Each row comes from the steps of one path. Every step used is in the known rows, and no mark comes twice. Write the path behind each row, first mark first.
Known rows
zova -> sadigi -> todib -> fetavi: [ 1.47 -1.65  0.41 -1.76 -2.01  1.17  2.65 -3.67 -2.17 -1.73 -3.57 -1.92
 -0.21 -1.44  2.51  1.96  2.21  0.20  0.40  2.08  4.17  2.22 -1.02  3.05
 -2.50  0.22 -0.01]
matip -> todib -> zolagam -> zova: [ 0.75 -1.29  0.57 -2.08 -4.67  2.97  2.41 -7.77  2.35 -1.18 -4.42 -1.53
  2.56  0.25 -1.19 -0.31 -0.34 -0.68  3.06  3.40  5.13 -3.59 -2.54  3.21
 -0.63 -1.32  1.80]
sadigi -> todib -> sapog: [ 1.29 -0.37 -0.54  0.03 -2.00  0.37  1.69 -2.85 -0.57 -3.14 -2.52 -3.23
 -0.84 -0.78  3.71 -1.10  2.17 -1.14  0.84  2.92  5.35 -0.94 -1.23  3.59
 -0.95 -2.36  0.03]
fetavi -> zova: [-1.05 -0.96  2.07  0.55 -4.18  1.44  1.55 -3.18 -3.11 -1.49 -4.92 -1.95
  0.13 -2.09  1.04 -1.04  1.84  1.01 -1.71  2.50  3.85 -3.34  1.03  3.67
 -1.56 -0.52  2.43]
zolagam -> todib -> famogo -> zova -> sapog: [ 1.20 -0.58  2.08 -0.98 -0.20  0.18 -1.09 -4.36 -1.22 -1.36 -3.70 -3.75
  0.94  1.15  1.97  1.12  3.74 -3.71  0.31  2.91  1.84 -2.49  0.98  2.26
  0.07 -0.41  1.34]
famogo -> zova -> zolagam: [ 0.64 -0.14 -1.81 -0.89 -2.35  1.36  0.43 -5.06 -1.63  0.05 -5.44 -3.46
  2.80 -1.18  0.19  1.81  0.60 -1.46 -0.13  3.20 -0.52 -2.39  1.43  1.91
  0.07  2.93  0.77]
fetavi -> todib -> zolagam: [-2.02 -3.82  1.10  0.55 -3.41  1.21  0.78 -4.96 -1.33 -1.93 -3.85 -2.43
  2.53 -0.30 -0.59 -1.80  0.94 -1.07  1.85  2.81  3.11 -0.73  1.46  4.07
 -0.72  0.22  0.81]
matip -> todib: [-0.30  0.52 -0.44 -2.21 -1.65  2.08  2.55 -4.19 -0.50 -1.74 -5.81 -3.26
 -0.70 -1.23 -0.09  0.63  0.94 -0.43  0.79  2.47  3.34 -2.24 -2.41  4.02
 -0.21 -2.52  3.00]
zolagam -> todib: [-0.71  0.04  1.01 -1.60 -2.14  1.51  3.53 -3.64 -0.41 -2.12 -4.75 -4.43
  1.14  0.83 -1.17 -0.77  2.55  0.94  0.20  3.94  2.30 -1.79 -2.58  3.53
  0.61 -2.93  5.99]
famogo -> zova: [-1.33  0.07  1.29 -0.50 -1.23  1.76  2.16 -3.72 -1.07 -2.16 -6.75 -2.55
  1.64 -0.02  2.22  0.35  1.50 -2.06 -1.28  4.96  1.04 -3.49  1.12  4.13
  1.72  1.11  1.42]
fetavi -> todib -> sadigi: [-1.14 -1.82  1.25 -0.67 -3.11 -0.52  1.57 -6.24 -0.70 -2.30 -3.29 -2.58
  0.19 -1.36 -0.21 -1.43  2.50  0.55 -0.32  3.18  0.74 -2.23  1.70  3.89
 -1.46  0.11  1.52]
famogo -> zova -> fetavi: [-2.18 -0.05  2.42 -0.76 -1.20  2.00  2.32 -3.09 -1.92 -3.59 -5.96 -2.14
  2.22  0.27  1.47  1.49 -0.95  0.34 -0.42  4.91  0.23 -2.82  1.47  2.15
 -0.63  1.40 -0.44]
todib -> sadigi -> zova -> fetavi: [ 1.80 -1.64  2.59 -3.55 -3.20  2.30  3.43 -6.59 -1.26 -5.30 -4.01 -2.56
  1.91 -1.80 -0.40  1.08 -0.36  2.58 -0.15  3.80  1.61 -2.53  1.60  0.24
 -3.13  1.15 -1.02]
zolagam -> todib -> fetavi -> zova -> sadigi: [-0.92 -1.69  3.70  0.46 -2.96  0.77  1.74 -4.77 -1.96  0.91 -4.21 -1.37
  0.00 -2.04  1.22  1.10  2.82  2.93 -1.17  2.07  4.09 -1.90 -1.98  3.24
 -3.95  0.41  1.83]
famogo -> zova -> fetavi -> todib: [-2.84 -1.69  4.02  0.02 -1.06  1.60  0.29 -2.49 -2.77 -2.69 -3.74 -2.32
  1.03  0.66  2.07  0.46 -0.06  0.49 -0.33  4.34  1.23 -0.76 -0.12  3.97
 -0.94  1.31 -1.51]
sapog -> todib -> sadigi -> zova -> zolagam: [ 4.50 -1.59 -1.60 -3.63 -4.78  2.03  1.84 -7.97 -1.14 -1.32 -3.51 -2.75
  2.05 -2.73 -1.74  1.69  0.56  0.37  0.03  1.44  1.08 -3.34  0.12 -0.59
 -1.48  3.41  0.22]
famogo -> zova -> sadigi -> todib -> sapog: [ 0.75 -0.80  0.55  0.69 -1.43  0.54  0.62 -3.92  0.23 -0.93 -2.91 -2.16
 -0.59 -1.37  4.89  0.12  1.98 -0.91  0.17  3.26  4.68 -1.98 -2.53  3.03
 -1.54 -0.63 -1.91]
todib -> famogo -> zova: [-1.11 -1.21  1.31  0.63 -0.49  1.60  1.09 -4.91 -0.77 -1.03 -5.81 -2.41
  0.29  1.73  3.68 -0.17  2.74 -3.47 -0.71  4.84  0.04 -3.87  1.84  5.33
  2.52  0.33  2.58]
zolagam -> zova -> fetavi: [-0.53 -0.21  2.90 -2.20 -4.67  2.58  2.61 -4.49 -0.23 -4.04 -3.80 -2.43
  2.70  0.64  0.29  1.10 -1.55  2.64  1.14  4.72  1.89 -2.27 -1.22  1.07
 -1.48 -1.21  1.53]
matip -> todib -> fetavi -> zova -> sapog: [ 1.97 -0.36  2.54 -1.13 -1.65 -0.38 -0.32 -3.22 -3.90 -1.70 -3.50 -2.16
 -0.61 -2.49  1.21  1.95  3.01 -1.47  0.24 -0.14  6.19 -0.95  1.41  2.28
 -4.57  0.55 -1.21]
famogo -> zova -> zolagam -> todib -> fetavi: [ 1.20 -0.20  0.60 -1.11  0.26  0.45  3.31 -4.82 -2.24 -0.56 -4.81 -3.20
  1.31  1.21  0.17  1.73  3.13 -1.36  0.81  2.89  1.98 -0.18  0.11  4.23
 -1.23  2.51  2.04]
sapog -> todib: [-1.23  0.08  0.67 -1.42 -4.35  2.04  3.20 -2.30 -1.50 -2.79 -5.31 -1.52
  0.39  0.04  0.56  0.54  0.29 -0.46 -0.33  2.55  2.05 -4.11 -2.00  1.97
  2.48 -0.12  4.16]
matip -> zova -> sapog -> todib -> sadigi: [ 1.79  0.18  0.98 -2.57 -5.54 -0.86  1.13 -6.36 -0.80 -2.63 -2.99 -0.76
  0.67 -2.20 -1.95  1.42  1.07 -0.81  0.76  1.92  1.74 -5.98  0.44  0.60
 -1.33  0.95  1.04]
zova -> matip: [-0.87 -0.72  0.04 -2.02 -5.57  0.36  0.62 -3.86 -3.36 -3.84 -4.53 -3.31
  0.78 -3.43 -0.65  0.38  1.82 -0.65  0.53  2.57  0.54 -1.09  1.19  2.12
 -1.68 -0.85  2.44]
sapog -> todib -> fetavi -> zova: [-0.50 -0.98  3.03  0.72 -3.31  0.87  3.01 -2.62 -4.26 -1.35 -4.74  0.19
 -1.09 -0.87  2.01  0.37  2.07 -0.15 -1.30  1.22  5.12 -3.26  0.58  4.29
 -1.46  2.31  1.31]

Which path is each row?
[ 0.78 -0.12  0.71  1.53 -1.84 -0.51  1.17 -4.49 -1.01  0.02 -2.45 -3.67
  0.06 -0.23  1.13 -1.11  3.04  0.35  0.85  2.21  4.12 -3.42 -1.68  3.59
 -2.48 -0.64  1.95]	fetavi -> zova -> zolagam -> todib -> sapog
[-1.19 -3.16  3.66  0.24 -2.86  1.84 -0.34 -5.15 -1.08 -1.54 -1.53 -2.64
 -0.13  2.88  2.82 -0.77  1.44  0.01  1.39  3.84  1.22 -1.27 -0.81  4.68
 -0.21 -1.86  2.39]	zolagam -> zova -> fetavi -> todib -> famogo
[-0.99 -0.87  1.71  0.30  0.39  1.72  1.69 -5.05 -0.21 -0.31 -5.36 -2.83
  0.32  2.86  2.65 -0.54  3.37 -3.05 -0.51  4.85  0.53 -3.98 -0.21  5.59
  2.68 -0.49  3.84]	zolagam -> todib -> famogo -> zova
[ 0.87 -1.08 -1.88 -0.05 -1.70  1.24 -0.37 -5.94 -1.45  0.96 -4.65 -3.37
  1.77  0.22  1.41  1.28  1.57 -2.71  0.29  3.09 -1.39 -2.75  2.03  2.91
  0.78  2.37  1.70]	todib -> famogo -> zova -> zolagam
[ 0.31 -0.16  0.56 -2.30 -1.49  0.19  2.54 -4.39 -3.14 -2.68 -5.10 -2.12
 -1.43 -2.01  0.49  1.94  2.59 -1.92  1.74  1.33  3.45  0.21  0.17  4.92
 -2.86  0.43  0.84]	zova -> matip -> todib -> fetavi
[ 0.50  0.17  1.14 -2.19 -4.19  0.79  0.81 -1.92 -2.06 -3.11 -4.02 -2.09
  0.72 -0.77  0.49  1.83  0.88 -1.50  0.22  1.01  3.02 -3.21 -1.29 -0.28
  0.77  0.11  2.15]	zova -> sapog -> todib
[-0.58 -1.23  2.17 -0.48 -5.48 -0.01  0.88 -3.25 -5.61 -2.14 -4.06 -0.13
 -1.06 -3.45  0.50  0.80  2.24 -0.98 -0.40  0.51  3.30 -2.36  1.15  3.21
 -3.27  2.44  0.30]	sapog -> todib -> fetavi -> zova -> matip
[-1.24 -1.01  1.40  0.45 -1.11  2.04  1.47 -4.21 -0.78 -0.60 -5.72 -0.95
 -0.26  2.37  3.73  0.19  1.90 -3.97 -0.86  3.99  0.37 -5.48  0.14  4.64
  3.82  1.39  2.74]	sapog -> todib -> famogo -> zova
[ 1.78 -1.08 -0.21 -1.99 -1.62  1.18  3.50 -2.82 -2.89 -3.37 -3.90 -2.43
 -0.23 -0.41  2.26  1.06  2.45 -1.37  0.55  2.37  4.47  2.28  0.49  4.04
 -1.21 -0.14  0.60]	sadigi -> todib -> fetavi
[ 0.65  0.36  0.18 -3.55 -4.72  1.96  0.92 -5.97 -0.48 -1.65 -4.33 -2.37
 -0.38 -2.42 -1.00  1.12  0.66 -0.61  2.01  2.06  3.57 -2.49 -3.68  3.25
 -1.92 -1.93  1.72]	zolagam -> zova -> matip -> todib
[ 2.57 -0.28 -1.32 -2.08 -6.27  1.01 -0.14 -6.04 -2.53 -0.57 -3.13 -3.63
  2.77 -2.23 -2.93  2.28 -0.09  0.53  1.85  3.08  0.65 -2.65 -0.29  2.09
 -1.60  0.34  2.02]	matip -> zova -> zolagam
[-0.30 -0.12  0.27 -1.62 -3.87  1.26  0.29 -4.47 -3.13 -0.77 -4.82 -1.75
 -1.81 -4.20 -0.72  0.52  1.31 -0.50  0.44  0.59  3.95 -2.85 -1.62  3.78
 -3.35 -1.07  0.80]	fetavi -> zova -> matip -> todib
[ 1.06 -0.82  1.71 -0.80 -0.81  0.09 -1.55 -4.15 -1.75 -1.98 -4.07 -3.39
  1.03  0.32  2.90  1.47  3.24 -4.10  0.15  2.74  1.56 -2.41  2.61  2.08
  0.11  0.23  0.34]	todib -> famogo -> zova -> sapog
[ 0.93 -1.70 -0.96 -0.38 -1.81  1.12  0.95 -5.98 -0.59  0.68 -3.02 -4.58
  0.40  2.02  0.00 -0.39  3.36 -1.02  1.35  2.67 -0.22 -1.76 -0.81  3.64
  0.82 -2.16  6.38]	zova -> zolagam -> todib -> famogo
[ 0.99  0.12 -1.32 -1.48 -1.77 -0.21  2.63 -8.05  0.67  0.13 -4.42 -2.99
  1.79 -0.72 -2.31 -0.06  2.31 -0.02  0.06  3.26 -0.69 -4.12  0.76  2.22
 -1.20  1.60  2.55]	famogo -> zova -> zolagam -> todib -> sadigi
[ 2.16 -1.46  1.68 -2.42 -5.16  0.84 -0.47 -6.08  0.28 -2.96 -2.82 -2.93
  3.90 -0.66 -0.71  0.98  1.04 -1.58  2.67  2.38  4.65 -1.88  0.66 -0.19
 -2.14 -0.73  0.32]	todib -> zolagam -> zova -> sapog
[-0.56 -1.26  1.22 -0.40 -0.57  2.39  1.31 -3.58 -1.76 -2.38 -4.19 -1.75
  0.65  1.37  3.01  1.02 -0.27 -1.09  0.15  4.22  0.62 -1.90  0.96  2.72
 -0.14  0.35 -0.73]	sadigi -> todib -> famogo -> zova -> fetavi
[-0.74 -1.55  2.82 -1.15 -4.18 -0.42  0.95 -6.68 -1.62 -2.90 -2.10 -1.63
  0.65 -1.36 -1.51 -0.05  0.44  1.91  0.90  3.85  0.69 -3.02  1.17  3.56
 -3.27  0.44 -0.53]	matip -> zova -> fetavi -> todib -> sadigi
[-0.25 -1.81  0.52 -0.43 -3.21  1.08  0.81 -4.51 -1.00 -2.00 -5.08 -0.38
  3.08 -0.26 -0.38  0.78  0.04 -3.70  1.72  1.61  3.38 -4.24  1.41  0.55
  0.52  2.72 -0.46]	famogo -> zova -> sapog -> todib -> zolagam
[-2.59 -2.03  3.48 -0.40 -2.40  1.43  0.65 -2.26 -3.00 -3.43 -3.02 -3.12
  0.85  0.26  0.94  0.02 -0.05  1.94  0.39  3.51  1.66  0.33 -0.50  3.33
 -1.73 -0.49  0.23]	zova -> fetavi -> todib
[-1.68 -1.71  2.11 -0.78 -2.73 -0.33  1.56 -5.83 -1.16 -3.00 -2.89 -2.12
  0.56 -1.15 -0.36 -0.72  0.92  1.77  0.06  3.34  0.11 -1.99  1.93  2.81
 -2.76  0.61  0.05]	zova -> fetavi -> todib -> sadigi
[ 2.59 -2.01  0.85 -4.15 -5.85  1.02  1.28 -7.58 -2.41 -4.59 -3.68 -2.76
  0.82 -4.76 -1.31  0.49  2.37 -0.17 -0.02  2.46  1.50 -2.24  1.77  1.07
 -3.31  1.14 -0.34]	todib -> sadigi -> zova -> matip
[ 1.14 -1.45 -1.04 -2.28 -4.04  2.38  1.07 -3.67 -0.66 -0.88 -3.24 -2.68
  0.57 -2.66  1.47  1.12  0.68  1.56 -0.24  2.35  3.35  0.66 -3.45  0.92
 -1.44 -2.15  0.81]	zova -> sadigi -> todib
[-1.99 -3.28  2.88  0.75 -1.75  1.21 -0.25 -4.03 -2.29 -1.88 -2.25 -3.06
 -0.68  2.23  2.83 -0.75  1.87 -0.31  0.93  3.30  0.31 -0.69  0.65  4.83
 -0.17 -1.75  2.44]	zova -> fetavi -> todib -> famogo
[ 1.15 -0.64  2.31 -0.81 -3.81 -0.03 -1.13 -2.83 -3.54 -2.40 -3.34 -2.97
  0.93 -2.75  0.83  0.75  2.44 -0.43 -0.68  0.90  4.45 -2.03  1.89  0.75
 -3.32 -0.45  0.16]	fetavi -> zova -> sapog
[ 1.46  0.34  2.10 -2.85 -5.62  1.52  0.74 -3.47 -0.57 -2.72 -3.16 -1.58
  1.48  0.13  0.54  1.97  0.30 -1.10  0.81  1.69  3.94 -3.99 -3.06 -0.39
  0.75 -0.02  1.91]	zolagam -> zova -> sapog -> todib
[-0.70 -1.76 -1.20 -0.84 -2.38  1.99  2.49 -6.15  0.11 -1.37 -5.87 -2.05
  1.60 -1.20 -1.69 -0.49  0.14 -1.65  2.74  2.01  3.99 -2.56  0.24  3.57
 -0.91 -0.81  1.63]	matip -> todib -> zolagam
[-0.13  0.13  1.14  0.70 -2.39 -0.51  0.16 -4.39 -1.95 -1.55 -3.45 -2.04
 -2.59 -2.94  2.23 -0.55  2.53 -1.27  1.24  1.15  5.40 -3.89 -1.34  4.83
 -3.65 -1.09 -0.67]	fetavi -> zova -> matip -> todib -> sapog
[ 1.21 -1.43  1.46  0.00 -2.68  1.25  2.32 -2.77 -4.30 -1.38 -3.67 -0.91
 -1.08 -1.85  2.35 -0.05  2.55 -0.15 -1.11  1.33  6.16 -0.19  0.94  4.42
 -3.02  0.70 -0.28]	sadigi -> todib -> fetavi -> zova
[ 1.41 -2.14 -0.54 -2.78 -7.46  1.84  0.24 -6.60 -0.83 -2.64 -2.58 -1.54
  2.49 -2.62 -1.43 -0.08  0.25 -1.30  2.64  2.40  3.47 -1.00 -0.86  1.35
 -2.37 -0.49 -0.02]	sadigi -> todib -> zolagam -> zova -> matip
[-0.46  0.32  1.84  0.75 -0.98 -0.34  2.86 -3.78  0.24 -2.57 -3.45 -4.14
 -0.21  1.00  1.93 -1.71  3.50 -0.19  1.09  3.92  4.02 -2.96 -2.04  4.51
 -0.59 -2.67  3.62]	zolagam -> todib -> sapog
[-0.43 -1.64  0.96 -0.21 -1.36  1.41  2.07 -5.09 -0.28 -0.96 -3.66 -4.12
 -0.41  2.82  1.16 -1.38  3.93 -1.12  0.79  3.66  0.83 -2.27 -0.96  4.97
  1.69 -3.66  7.15]	zolagam -> todib -> famogo
[ 2.17  0.31 -0.41 -2.34 -4.30  1.16  1.35 -5.84 -1.32  0.08 -2.88 -4.37
  2.37 -0.28 -3.88  1.20  1.22  1.11  1.85  3.40  1.55 -2.55 -3.24  2.86
 -1.18 -1.27  4.43]	matip -> zova -> zolagam -> todib
